What can hang from each mark:
teder: ralop
tezun: ralop
tuvir: temutil
temutil: gugab razok tuvir
firi: ralop
tasi: tezun
razok: lutu temutil
lutu: razok
gugab: tasi temutil
ralop: firi lutu teder tezun
lova: tuvir

Every row comes from one small tree of marks. The marks that hang from a mark follow it in brackets, in alphabetical order. Every link used is in the known rows. Which tree was each row made from?
Known rows:
lova{tuvir{temutil{razok{lutu}}}}: [-1.76  1.93  2.47  0.45 -0.98  0.97 -0.63 -0.27 -1.27  0.37  0.79  0.23
 -0.18 -0.86  0.10 -0.01  0.91 -1.20 -0.23  0.93  1.66 -0.92  0.85 -1.64
  1.43 -0.37  2.32 -0.34]
ralop{lutu{razok} teder tezun}: [ 1.45  1.35  2.64 -0.66  0.07  1.99  1.21  0.01  2.30  0.46  0.87 -0.30
  1.13  0.38  0.78 -0.69  1.45 -0.84 -0.65  1.56  1.35 -0.96  0.15  1.68
  0.64  0.58  2.00 -1.96]
tasi{tezun{ralop{firi lutu}}}: [ 0.41  1.46  1.05 -0.84 -0.22  1.25 -0.86 -0.47  1.75  0.22  0.73 -0.14
  0.07 -0.01  0.90 -0.88  1.14 -1.25 -0.76  1.83  0.67 -0.81  0.32 -0.94
  0.24  0.96  0.80 -1.62]
gugab{tasi{tezun{ralop{firi}}}}: [ 1.06  1.63  1.04 -0.90 -0.17  1.33  0.02 -0.53  0.98 -0.69  0.82  0.13
 -0.21  0.45  0.76 -0.32  0.91 -1.33 -1.14  1.76  0.63 -0.59  0.63 -0.60
  0.57  2.28  1.26 -1.56]
ralop{firi lutu{razok} teder tezun}: [ 0.94  1.65  2.83 -0.88  0.52  2.01  0.28  0.86  3.60 -0.34  0.75 -0.15
  0.69  0.40  0.88 -1.11  2.32 -0.62 -0.63  1.75  1.19 -1.48  0.33  1.75
  1.06  1.16  2.59 -2.43]
temutil{gugab tuvir}: [ 1.67  3.32  2.55 -0.53 -0.92  1.09 -0.99  0.31  0.26 -0.29  1.75  0.33
 -0.23  0.20  0.25 -0.89  1.26 -1.09 -0.67  0.91  0.93 -0.09  0.92 -0.91
  0.80  0.04  2.96 -0.53]
ralop{firi teder tezun}: [ 0.91  1.40  1.74 -0.29  0.10  1.81  0.10  1.04  1.89 -0.18  0.79 -0.15
 -0.22  0.64  1.02 -0.69  2.35 -0.65 -0.38  1.71  1.12 -1.23  0.34  0.06
  1.20  1.56  2.28 -2.17]
tasi{tezun{ralop{teder}}}: [ 1.00  1.32  1.21 -0.43 -0.52  1.32 -0.28 -0.61  0.52  0.44  0.73 -0.10
  0.10  0.29  0.97 -0.89  0.80 -1.32 -0.70  1.50  0.94 -0.48  0.25 -1.14
  0.20  1.37  0.69 -1.58]
tuvir{temutil{gugab{tasi} razok{lutu}}}: [ 1.99  3.08  3.70  0.01 -1.04  1.28 -1.04 -0.82 -0.58 -0.35  1.85  0.03
  0.05 -0.29 -0.21 -0.60  1.51 -1.40 -0.04  1.33  1.02 -0.19  1.41 -0.82
  0.99 -0.18  2.45 -0.85]
tasi{tezun{ralop{firi teder}}}: [ 0.79  1.46  1.30 -0.50 -0.31  1.35 -0.74 -0.19  1.13  0.03  0.69 -0.04
 -0.12  0.29  1.02 -1.11  1.22 -1.22 -0.68  1.60  0.86 -0.75  0.33 -1.14
  0.40  1.62  0.98 -1.82]
teder{ralop{firi}}: [ 1.21  1.19  0.99  0.32 -0.25  0.85 -1.71  0.95  1.28 -0.86  0.76  0.03
 -0.81  0.50  0.77 -0.54  1.90 -0.58 -0.80  1.57 -0.31 -0.65  0.77 -2.77
  0.70  0.37  2.40 -1.27]
tasi{tezun{ralop{lutu}}}: [ 0.60  1.33  0.97 -0.74 -0.46  1.23 -0.41 -0.89  1.13  0.58  0.80 -0.19
  0.30 -0.03  0.86 -0.68  0.72 -1.35 -0.77  1.72  0.72 -0.55  0.23 -0.95
  0.03  0.72  0.51 -1.36]
tezun{ralop{lutu{razok{temutil}} teder}}: [-0.17  0.62  2.33 -0.52 -0.06  1.47 -0.24  0.04  1.49  0.05  1.26 -0.38
  0.83  0.02  0.88 -0.76  0.59 -1.45 -0.33  1.42  0.87 -0.03  0.42  0.86
  0.04  0.43  1.63 -1.96]
lutu{razok}: [ 0.57  1.58  1.57  1.03 -0.49  0.99  0.46 -0.23  1.04 -0.40  1.28  0.36
  0.02  0.04  0.51 -0.87  0.51 -1.28 -0.68  1.25  0.77 -0.77  0.84 -0.11
  0.68  0.70  1.73 -0.84]
temutil{gugab{tasi} razok tuvir}: [ 3.54  4.53  4.17 -0.83 -0.91  1.01 -1.06 -0.26  1.19 -1.43  2.07  0.61
  0.36  0.83 -0.14 -0.88  1.19 -1.16 -1.24  0.87  0.98  0.33  1.36  0.01
  1.16  1.04  3.67 -0.80]
temutil{gugab{tasi{tezun}} razok{lutu} tuvir}: [ 3.29  5.13  5.81 -0.77 -1.10  1.21 -1.68 -1.19  0.16 -1.06  1.74  0.79
  0.31  0.67 -0.05 -1.19  0.99 -1.31 -1.16  0.79  1.47  0.02  1.30  0.94
  1.02  0.90  3.45 -1.26]
teder{ralop{firi lutu{razok{temutil}} tezun}}: [ 1.42  1.80  2.38 -0.09 -0.50  0.98 -0.92  0.51  1.90 -0.40  1.09 -0.09
  0.34  0.32  0.71 -0.82  1.73 -0.41 -0.66  1.77  0.31 -0.84  0.51 -0.73
  0.52  0.19  2.38 -1.59]
teder{ralop{firi lutu tezun}}: [ 1.50  1.29  1.49 -0.45 -0.17  1.07 -1.16  0.68  2.23 -0.31  0.75 -0.29
 -0.02  0.47  0.81 -0.34  2.08 -0.36 -0.75  1.94 -0.03 -0.84  0.43 -1.64
  0.56 -0.04  2.33 -1.57]
firi{ralop{teder}}: [ 0.53  1.48  1.50 -0.91 -0.12  1.48 -0.10  1.37  0.86  0.55  1.04  0.05
 -1.19  0.58  0.92  0.31  1.72 -0.78 -0.41  1.09  0.48 -1.08  0.68 -2.31
  0.89  0.05  2.01 -1.40]
temutil{gugab{tasi{tezun}} razok{lutu}}: [ 4.01  3.91  4.66 -0.66 -0.91  1.46 -0.99 -0.87  0.09 -0.81  1.54  0.62
 -0.01  0.38  0.05 -0.78  1.18 -1.45 -0.54  1.09  1.08 -0.02  1.29  1.13
  0.76  0.77  2.66 -1.17]
tezun{ralop{firi}}: [-0.68  0.65  0.99  0.02 -0.08  0.86 -1.10  0.40  1.68 -0.52  1.20 -0.25
 -0.28  0.06  0.92 -0.43  0.97 -1.36 -0.22  1.80  0.31 -0.39  0.66 -0.98
  0.38  0.67  1.63 -1.59]
tezun{ralop{teder}}: [ 0.06  0.31  1.35 -0.09 -0.11  1.27 -0.36  0.22  0.83 -0.04  1.07 -0.39
  0.13  0.32  0.98 -0.39  0.72 -1.45 -0.29  1.45  0.62  0.01  0.46 -0.65
  0.20  0.72  1.52 -1.77]
razok{lutu temutil{tuvir}}: [-2.08  2.49  4.05  0.74 -1.16  1.61 -1.33 -1.12 -2.53  0.81  1.66  0.27
 -0.30 -0.32  0.58 -0.66  0.36 -1.52 -0.37  0.93  1.75 -0.34  0.58  1.28
  0.55 -0.33  1.87 -1.50]
gugab{tasi temutil{tuvir}}: [ 2.12  2.22  1.31 -0.91 -0.59  1.77  0.32 -0.14  0.44 -1.61  1.19  0.61
 -0.12  1.16  0.54  0.32  0.92 -1.51 -1.45  1.05  0.69  0.05  1.03  1.03
  1.02  2.07  2.83 -1.56]
teder{ralop{firi lutu{razok}}}: [ 1.25  1.36  1.75 -0.07  0.04  0.98 -1.58  0.84  2.52 -0.93  0.76  0.04
 -0.18  0.32  0.68 -0.82  1.87 -0.58 -0.96  1.61 -0.25 -0.82  0.76 -1.60
  0.61  0.07  2.60 -1.47]
temutil{tuvir}: [-0.54  2.10  1.48  0.29 -0.50  1.06 -0.71 -0.27  0.53 -0.03  1.29  0.15
 -0.21  0.36  0.56 -0.48  0.86 -1.11 -1.24  1.16  0.86 -0.49  0.61 -1.38
  0.90  0.39  2.19 -0.91]

Which tree is each row?
[-0.47  0.35  1.61 -0.97  0.57  1.58 -1.15  0.80  2.71 -0.39  0.85 -0.49
  0.18  0.20  1.03 -0.54  1.55 -1.25 -0.42  1.72  0.41 -0.40  0.45  0.01
  0.39  0.58  1.99 -2.28] | tezun{ralop{firi lutu teder}}
[ 0.80  1.58  1.78 -0.80 -0.09  1.43 -0.65 -0.28  2.07 -0.02  0.65 -0.03
  0.31  0.17  0.96 -1.29  1.20 -1.20 -0.81  1.61  0.90 -0.84  0.33 -0.32
  0.33  1.43  1.14 -1.97] | tasi{tezun{ralop{firi lutu{razok} teder}}}
[ 1.36  3.49  3.26  0.20 -1.30  1.14  0.20 -0.52 -0.28 -0.39  1.93  0.66
  0.39 -0.02  0.28 -1.56  0.36 -1.28 -0.73  0.92  1.50 -0.39  0.89  0.94
  0.64  1.34  2.09 -0.85] | lutu{razok{temutil{gugab{tasi{tezun}} tuvir}}}
[-0.15  3.43  4.87 -0.20 -1.33  1.74 -1.25 -0.82 -2.66  0.25  1.93  0.48
 -0.25 -0.26  0.34 -0.78  0.59 -1.53 -0.24  0.82  1.79 -0.02  0.87  1.96
  0.55  0.03  2.55 -1.37] | razok{lutu temutil{gugab{tasi} tuvir}}
[-0.27  1.48  1.60 -0.43  0.54  1.53 -0.81  0.66  3.49 -0.72  0.92  0.11
 -0.08 -0.15  0.61 -0.90  1.85 -1.00 -0.83  1.74  0.38 -1.29  0.75  0.55
  0.92  0.41  2.30 -1.58] | ralop{firi lutu{razok}}
[ 2.62  3.06  3.40 -0.54 -0.70  1.74 -0.43 -0.83  0.41 -1.89  1.34  0.79
  0.16  1.32  0.34  0.16  0.80 -1.64 -1.44  0.91  0.99  0.18  1.30  2.07
  1.15  1.79  3.30 -1.89] | gugab{tasi temutil{razok{lutu} tuvir}}
[ 0.18  3.32  4.48  0.77 -0.70  1.00 -1.79 -1.25  0.48 -0.43  1.53  0.43
  0.21  0.59  0.26 -0.73  0.70 -1.30 -1.21  0.94  1.26 -0.28  1.00  0.11
  1.08 -0.01  2.89 -1.39] | temutil{razok{lutu} tuvir}
[ 0.65  1.18  1.95 -1.32  0.64  2.23 -0.07  1.01  3.21  0.10  0.60 -0.43
  0.29  0.44  0.98 -0.54  2.67 -0.61 -0.58  1.90  0.98 -1.30  0.17  0.99
  1.05  0.88  2.36 -2.42] | ralop{firi lutu teder tezun}
[ 0.23  2.84  2.40 -0.52 -1.20  1.01 -0.28 -0.06 -0.97  0.02  0.93  0.39
 -0.04 -0.73 -0.08 -0.28  1.15 -1.11 -0.33  0.91  1.65 -0.74  0.94 -1.80
  1.42  0.40  2.43 -0.08] | lova{tuvir{temutil{gugab{tasi{tezun}} razok}}}
[ 1.81  1.07  1.42 -0.31 -0.48  1.03 -0.51  0.11  1.30  0.25  0.84 -0.37
  0.31  0.43  0.73 -0.06  1.47 -0.50 -0.76  1.77  0.06 -0.50  0.32 -1.69
  0.27 -0.43  1.90 -1.23] | teder{ralop{lutu tezun}}
[ 0.58  1.88  3.15 -0.87  0.16  2.12  0.26  0.75  2.76 -0.06  1.06 -0.14
  0.78  0.24  0.85 -1.23  2.17 -0.68 -0.45  1.67  1.46 -1.30  0.28  2.28
  0.99  1.19  2.43 -2.44] | ralop{firi lutu{razok{temutil}} teder tezun}
[-0.56  3.29  4.78  0.17 -1.46  1.62 -1.51 -0.74 -2.72  0.66  1.97  0.39
 -0.31 -0.44  0.37 -0.95  0.65 -1.49  0.02  0.76  1.80 -0.07  0.79  1.63
  0.47 -0.57  2.38 -1.24] | razok{lutu temutil{gugab tuvir}}
[ 2.35  3.38  3.78 -0.14 -1.15  1.30 -1.04 -1.06 -0.67 -0.21  1.74  0.11
  0.10 -0.27 -0.17 -0.79  1.53 -1.39 -0.15  1.34  1.13 -0.31  1.33 -0.91
  0.93  0.10  2.19 -0.90] | tuvir{temutil{gugab{tasi{tezun}} razok{lutu}}}
[ 1.04  1.92  2.63 -1.39 -0.13  1.55  0.67  0.97  2.11  0.82  1.14 -0.08
 -0.11  0.53  0.88  0.10  1.62 -0.59 -0.41  1.37  0.89 -1.42  0.45 -0.61
  0.77 -0.15  2.10 -1.71] | firi{ralop{lutu{razok} teder tezun}}
[ 1.68  1.60  2.09 -0.15 -0.26  0.91 -0.92  0.56  2.53 -0.58  0.86 -0.11
  0.28  0.45  0.73 -0.73  1.83 -0.37 -0.78  1.84  0.11 -0.98  0.55 -1.11
  0.57  0.17  2.47 -1.59] | teder{ralop{firi lutu{razok} tezun}}
[ 0.30  1.87  1.72 -0.60 -0.54  1.21 -0.71 -0.62  1.37  0.19  1.04  0.01
  0.32 -0.13  0.84 -1.23  0.85 -1.29 -0.66  1.71  0.96 -0.75  0.35 -0.19
  0.18  1.17  0.81 -1.63] | tasi{tezun{ralop{firi lutu{razok{temutil}}}}}
[ 1.68  2.90  2.76  0.23 -1.24  1.25  0.51 -0.38 -0.32 -0.29  1.83  0.58
  0.22 -0.17  0.32 -1.37  0.46 -1.36 -0.42  1.06  1.29 -0.42  0.89  1.04
  0.50  1.28  1.73 -0.82] | lutu{razok{temutil{gugab{tasi{tezun}}}}}
[ 0.53  1.57  0.95 -0.33 -0.50  1.03 -0.78 -0.48  1.08  0.09  0.82  0.00
 -0.18  0.09  0.92 -0.94  0.99 -1.26 -0.65  1.72  0.73 -0.77  0.40 -1.37
  0.30  1.34  0.76 -1.48] | tasi{tezun{ralop{firi}}}
[-0.14  0.13  1.50 -0.83  0.27  1.56 -0.47  0.21  1.79  0.13  0.94 -0.58
  0.48  0.16  0.97 -0.27  0.97 -1.40 -0.42  1.59  0.53 -0.04  0.33 -0.06
  0.09  0.21  1.57 -1.94] | tezun{ralop{lutu teder}}
[-0.23  0.67  2.22 -0.69  0.51  1.43 -0.90  0.67  2.95 -0.70  0.96 -0.31
  0.44  0.18  0.96 -0.94  1.30 -1.27 -0.44  1.64  0.55 -0.53  0.57  0.53
  0.41  0.79  2.14 -2.28] | tezun{ralop{firi lutu{razok} teder}}
[ 3.25  3.67  3.53 -0.86 -0.95  1.77 -0.44 -1.37  0.21 -1.63  1.10  0.93
  0.28  1.35  0.39 -0.27  0.76 -1.60 -1.65  0.92  1.22 -0.04  1.13  1.85
  1.05  2.34  2.74 -1.94] | gugab{tasi{tezun} temutil{razok{lutu} tuvir}}
[ 1.66  1.46  1.37  0.26 -0.55  0.76 -1.04  0.70  1.26 -0.51  0.87 -0.11
 -0.37  0.62  0.83 -0.43  1.87 -0.41 -0.61  1.79  0.05 -0.81  0.57 -2.26
  0.69  0.48  2.27 -1.40] | teder{ralop{firi tezun}}
[-1.37  1.88  1.72  0.29 -0.96  0.90 -0.33 -0.02 -0.82  0.28  0.85  0.18
 -0.13 -0.77  0.07  0.00  1.02 -1.11 -0.32  0.97  1.49 -0.87  0.82 -2.13
  1.46 -0.12  2.24 -0.13] | lova{tuvir{temutil{razok}}}
[ 0.32  1.27  2.28 -0.81  0.93  2.13 -0.70  1.21  3.61 -0.82  0.59  0.04
  0.06  0.23  0.80 -1.23  2.38 -0.90 -0.89  1.44  0.67 -1.25  0.63  1.00
  1.11  1.01  2.77 -2.27] | ralop{firi lutu{razok} teder}
[-0.59  0.77  1.84 -0.26 -0.34  1.07 -0.32 -0.35  1.39  0.09  1.49 -0.33
  0.73 -0.25  0.74 -0.56  0.24 -1.53 -0.29  1.62  0.66 -0.06  0.50  0.51
 -0.09  0.05  1.31 -1.45] | tezun{ralop{lutu{razok{temutil}}}}
[ 3.53  3.33  2.70 -1.14 -1.01  1.43 -0.25 -1.08  1.05 -1.83  1.33  0.70
  0.65  1.45  0.47 -0.30  0.58 -1.61 -1.63  1.10  0.97  0.31  1.06  1.17
  0.83  2.73  2.55 -1.90] | gugab{tasi{tezun{ralop}} temutil{razok tuvir}}
[ 0.34  1.30  1.69 -1.65  0.27  1.79 -0.23  1.35  1.85  0.74  0.92 -0.13
 -0.82  0.43  0.90  0.40  1.94 -0.75 -0.55  1.24  0.40 -1.14  0.55 -1.66
  0.78 -0.44  2.06 -1.59] | firi{ralop{lutu teder}}
[ 2.15  2.86  2.49  0.21 -1.17  1.07 -0.92 -0.34  0.03 -0.07  1.98 -0.10
  0.10 -0.36 -0.19 -0.74  1.70 -1.24  0.05  1.36  0.78 -0.14  1.29 -1.89
  0.95 -0.42  2.19 -0.43] | tuvir{temutil{gugab razok}}
[ 1.05  1.59  2.96 -0.65 -0.29  2.09  1.19 -0.05  1.45  0.71  1.19 -0.27
  1.22  0.21  0.76 -0.83  1.29 -0.89 -0.47  1.47  1.61 -0.78  0.11  2.22
  0.55  0.64  1.86 -1.97] | ralop{lutu{razok{temutil}} teder tezun}
[ 2.58  3.93  2.78 -1.28 -0.89  1.26 -0.60 -0.21  0.28 -0.65  1.54  0.53
 -0.07  0.46  0.24 -0.93  1.16 -1.12 -1.18  1.00  1.09 -0.18  0.91 -0.54
  0.84  1.31  2.76 -0.78] | temutil{gugab{tasi{tezun}} tuvir}
[-0.88  0.49  1.11 -0.73  0.31  1.16 -1.22  0.40  2.61 -0.32  1.07 -0.44
  0.08 -0.09  0.89 -0.33  1.22 -1.33 -0.37  1.94  0.21 -0.45  0.54 -0.35
  0.26  0.18  1.70 -1.76] | tezun{ralop{firi lutu}}
[-0.81  2.03  1.65 -0.47 -0.98  1.10 -0.04  0.42 -1.33  0.16  0.85  0.24
 -0.37 -0.91  0.06  0.04  1.17 -1.13 -0.12  0.95  1.49 -0.82  0.86 -1.90
  1.36  0.10  2.44  0.00] | lova{tuvir{temutil{gugab{tasi}}}}
[ 3.22  1.98  0.65 -1.15 -0.70  1.98  0.79 -0.48  0.26 -1.19  0.80  0.62
 -0.24  0.97  0.67  0.17  1.02 -1.57 -1.22  1.30  0.68 -0.22  0.85  0.91
  0.74  2.52  1.70 -1.54] | gugab{tasi{tezun} temutil}
[ 3.03  3.32  4.39  0.07 -0.92  1.27 -1.40 -0.36  0.08 -0.45  1.73  0.44
 -0.17  0.10  0.06 -0.76  1.28 -1.43 -0.03  1.00  0.93  0.05  1.30  0.81
  0.71 -0.52  2.84 -0.92] | temutil{gugab razok{lutu}}
[ 0.10  2.11  2.85  0.96 -0.86  1.15 -1.14 -1.13 -0.43  0.22  1.57 -0.16
  0.03 -0.36  0.05 -0.48  1.30 -1.38 -0.18  1.45  0.96 -0.50  1.12 -1.46
  0.98 -0.57  1.79 -0.99] | tuvir{temutil{razok{lutu}}}
[ 1.81  2.52  1.63 -0.51 -1.03  1.33 -0.30 -0.41 -0.58  0.08  1.58 -0.09
 -0.17 -0.43  0.03 -0.61  1.65 -1.27 -0.16  1.50  0.85 -0.45  1.06 -1.96
  0.80  0.40  1.70 -0.56] | tuvir{temutil{gugab{tasi{tezun}}}}
[ 3.79  3.56  2.46 -1.07 -0.96  1.64 -0.03 -0.99  0.90 -1.74  1.22  0.86
  0.38  1.46  0.37 -0.27  0.90 -1.47 -1.81  0.99  1.01  0.06  1.10  1.10
  1.09  2.72  2.65 -1.67] | gugab{tasi{tezun} temutil{razok tuvir}}
[ 0.81  2.08  2.87 -1.34 -0.38  1.62  0.69  0.92  1.48  0.99  1.36 -0.07
 -0.03  0.41  0.86  0.02  1.53 -0.61 -0.29  1.31  1.10 -1.28  0.41 -0.25
  0.72 -0.12  1.98 -1.69] | firi{ralop{lutu{razok{temutil}} teder tezun}}
[ 0.81  3.10  3.14  0.61 -1.30  1.06  0.00 -0.19 -0.26 -0.27  2.07  0.56
  0.32 -0.15  0.27 -1.46  0.41 -1.28 -0.45  0.86  1.38 -0.31  0.92  0.80
  0.62  0.65  2.26 -0.72] | lutu{razok{temutil{gugab tuvir}}}
